What can hang from each mark
Q983: Q85 Q87 Q313
Q591: Q313 Q486
Q85: Q983
Q313: Q591
Q26: Q313
Q331: Q26
Q486: Q85 Q331 Q591

Each row was made from one small tree. Brackets hold a mark, then the marks that hang from it, in the order of their numbers. Every link used is in the known rows. Write each row's tree.
Known rows
[Q313 [Q591 [Q486 Q85 [Q331 Q26]]]]: [-19  -7 -43  27   9  20  -2  -4   1  45 -18 -44 -11 -27 -25 -25  29  28
  -3  40 -30]
[Q591 Q313 [Q486 Q85 [Q331 Q26]]]: [-53 -15 -43  26  14  13  -5  -7  -1  31  -1   5 -17 -22 -32   0  35  31
  26  32 -43]
[Q591 Q313 [Q486 [Q85 Q983] [Q331 Q26]]]: [-56  -4 -40   8   9  17  -9   2   8  34  -2  25 -14 -19 -17  -3  39  46
  29  29 -50]
[Q486 [Q331 Q26]]: [-46 -18 -26  25  19  13   6  12  34  29  26  -6  -2   2 -39 -10  25   3
   2  23 -18]
[Q313 [Q591 [Q486 [Q85 Q983] [Q331 Q26]]]]: [-22   4 -40  10   6  21  -5   3  11  50 -19 -25  -7 -25  -9 -31  34  41
  -2  36 -38]
[Q331 [Q26 [Q313 [Q591 [Q486 [Q85 Q983]]]]]]: [-20   9 -46   5   0  18  -3  13 -44  21 -35 -28 -31 -19  -8  -7  15  48
 -32  33 -35]
[Q26 [Q313 [Q591 [Q486 [Q85 Q983] Q331]]]]: [ -4  21 -42   6  -6  20  -9  17  -7  26 -22 -15 -28 -12  24 -19  42  50
 -17  45 -44]
[Q486 Q85 Q331 Q591]: [-26  -5 -22  19   1  24   4   4  68  42   8   4  -2 -14   7 -28  36  10
 -10  25 -31]
[Q983 Q85 Q87 [Q313 [Q591 [Q486 Q331]]]]: [ -1  15 -55  20 -11  23 -17  -8  42  57 -26 -41 -26 -21   4  -4  31  21
  16  32 -37]
[Q85 [Q983 Q87 [Q313 [Q591 Q486]]]]: [-10  22 -50   0  -1   2  -8  -1   6  25 -28 -30 -16 -34  36  -7   2  40
 -14  24 -33]
[Q983 Q313]: [-38  -6 -30  22  -4  -5 -17   8  10  32   1   3 -29   2   3   9  -4   8
 -35  10 -17]
[Q85 [Q983 Q87 [Q313 Q591]]]: [-14  17 -40  -7   5   9  -2   0  11  29  13 -27 -18 -21  27  -9  -1  26
 -11  14 -25]
[Q591 Q313 [Q486 Q85 Q331]]: [-41  -8 -40  27   2   4  -6  -5   3  26  -9  14 -15 -17   7  -5  36  38
  22  31 -44]
[Q983 Q85]: [-40 -13 -32  31 -14   2  -5   5  23  43 -13   2  -5  16   0  -5   6  14
  -2   4 -18]
[Q26 [Q313 Q591]]: [ -9   5 -34  19   4   1   8  13 -29  -7  -6 -44 -28   3   4  -2   8  23
 -29  34 -14]
[Q331 Q26]: [-51 -21 -29  25  14   1   8   7   3  20   7 -10  -4  -1 -33  -4  -2   8
 -16  12 -11]
[Q983 Q85 Q87 [Q313 Q591]]: [-12   5 -49  14 -11  17  -8 -10  17  53  -5 -42 -27 -10   3   0   2  13
   0   8 -22]
[Q26 [Q313 [Q591 Q486]]]: [ -5  10 -45  25  -1  -5   2  11 -35 -12 -47 -48 -28 -10  13  -3  12  38
 -31  45 -23]
[Q313 Q591]: [-17  -3 -32  23   5  -7   8   0  -6  12  -6 -44  -5  -6   9 -23  -1  23
 -16  23 -10]

Which tree is each row?
[-36   8 -36  -3   2   7  -3   9  26  33  22  16 -13 -11  25   2  -3  19
 -15  -1 -28]
[Q85 [Q983 Q87 Q313]]
[-10  17 -40  -8   2  31  -6   1  30  65  36 -12 -22 -25  22 -22  26  25
  -1  17 -39]
[Q486 [Q85 [Q983 Q87 [Q313 Q591]]] Q331]
[-25   7 -36   0   3  32 -22   6  20  69  22 -14 -35 -11 -23 -14  29  21
 -16  24 -30]
[Q486 [Q85 [Q983 [Q313 Q591]]] [Q331 Q26]]
[ -1  11 -44  24  -2  18  -3  10 -16  23 -23 -34 -32 -14   8 -15  40  35
 -20  50 -38]
[Q26 [Q313 [Q591 [Q486 Q85 Q331]]]]
[-45   1 -49  -1   2   3   8 -10 -12  22  -5  23   1 -35  36  -6  12  55
  28   8 -51]
[Q591 Q313 [Q486 [Q85 [Q983 Q87]]]]
[-35  -6 -40  27   4  27  -1  19  -9  31  -9   1 -31  -9 -33   3  37  22
 -20  36 -40]
[Q591 [Q486 Q85 [Q331 [Q26 Q313]]]]
[-17   2 -47  23   1  23 -23  -4   2  61 -21 -37 -39 -28 -30  -7  28  21
 -20  40 -33]
[Q983 [Q313 [Q591 [Q486 Q85 [Q331 Q26]]]]]
[-47  -9 -27  18  26  18   6  -2  57   0  16  -9 -10 -15 -42   2  42  12
  30  40 -30]
[Q486 [Q331 Q26] [Q591 Q313]]
[-30   4 -21   2  -1  24  -4  13  79  45  10  23   3 -11  22 -33  40  24
  -8  21 -38]
[Q486 [Q85 Q983] Q331 Q591]
[ -1  12 -51  15   0  24  -8 -10  15  56  -7 -34 -25 -39  17 -16  25  24
  -5  30 -41]
[Q983 Q87 [Q313 [Q591 [Q486 Q85 Q331]]]]
[ -1  14 -40  24   5   6  -1  16  -4  -4 -29 -43 -28  -7   6  -8  36  32
 -14  57 -29]
[Q26 [Q313 [Q591 [Q486 Q331]]]]
[ -6  15 -47   1   4  20  10  -3  24  45  -3 -22   6 -37  36 -38  32  45
  14  28 -43]
[Q313 [Q591 [Q486 [Q85 [Q983 Q87]] Q331]]]
[-46  -5 -35  12   3  20  -6  12  25  52  -8  20  -4 -15 -11 -20  32  34
  -5  23 -42]
[Q591 [Q486 [Q85 Q983] [Q331 Q26]]]
[-42  -3 -28   2   6  35   0  27   8  39  33  25 -26   7 -27  -4  38  22
 -15  22 -39]
[Q486 [Q85 Q983] [Q331 [Q26 Q313]]]
[ -5  25 -46  -1   5  14 -11   5  37  33  -9 -25 -16 -31  28 -14  28  34
   2  35 -39]
[Q85 [Q983 Q87 [Q313 [Q591 [Q486 Q331]]]]]
[-50  -2 -26  -2  14  30  -2   1  54  31  23  20  -9 -20 -23  -9  48  29
  26  28 -44]
[Q486 [Q85 Q983] [Q331 Q26] [Q591 Q313]]
[-29  -5 -27  15   9  42   5  18  38  27  14  -3 -27 -10 -40  -4  45   5
 -22  35 -35]
[Q486 Q85 [Q331 [Q26 Q313]] Q591]
[ -8   6 -38  29   6  -2  -1   2  20  16 -29 -44  -4 -16  11 -25  28  31
  -1  46 -24]
[Q313 [Q591 [Q486 Q331]]]
[-49 -13 -30  15  17  28   4  -8  44  28  21   1 -14 -23 -39  -4  43  16
  25  31 -38]
[Q486 Q85 [Q331 Q26] [Q591 Q313]]
[-53 -12 -40  28  20   3  -2  -1  10   4  -7  -5 -12 -15 -36   8  33  28
  32  41 -35]
[Q591 Q313 [Q486 [Q331 Q26]]]
[ -7  17 -44   6 -12  10  -5  12 -38  18 -40 -18 -29 -14  31 -13  16  55
 -34  33 -38]
[Q26 [Q313 [Q591 [Q486 [Q85 Q983]]]]]
[-14   4 -41  24 -20   8 -27  -3  12  53 -23 -36 -37   6  -3   3   5  15
 -16  16 -17]
[Q983 Q85 [Q313 Q591]]
[-40   4 -45   1   7  16   7  -5  20  28  13  27   0 -31  29 -13  36  49
  43  21 -56]
[Q591 Q313 [Q486 [Q85 [Q983 Q87]] Q331]]
[-39   6 -25   1   5  20  -3   1  60  26  18  29  -8 -15  17 -16  47  36
  24  27 -46]
[Q486 [Q85 Q983] Q331 [Q591 Q313]]
[-18   6 -33  -1   9  34   0  20  -7  35  25 -18 -32  -3 -25 -14  39  28
 -14  35 -34]
[Q486 [Q85 Q983] [Q331 [Q26 [Q313 Q591]]]]
[-43   4 -39   8  -3  23 -30  13  26  68  -9  25 -31 -17 -15  -1  30  28
 -20  22 -45]
[Q591 [Q486 [Q85 [Q983 Q313]] [Q331 Q26]]]
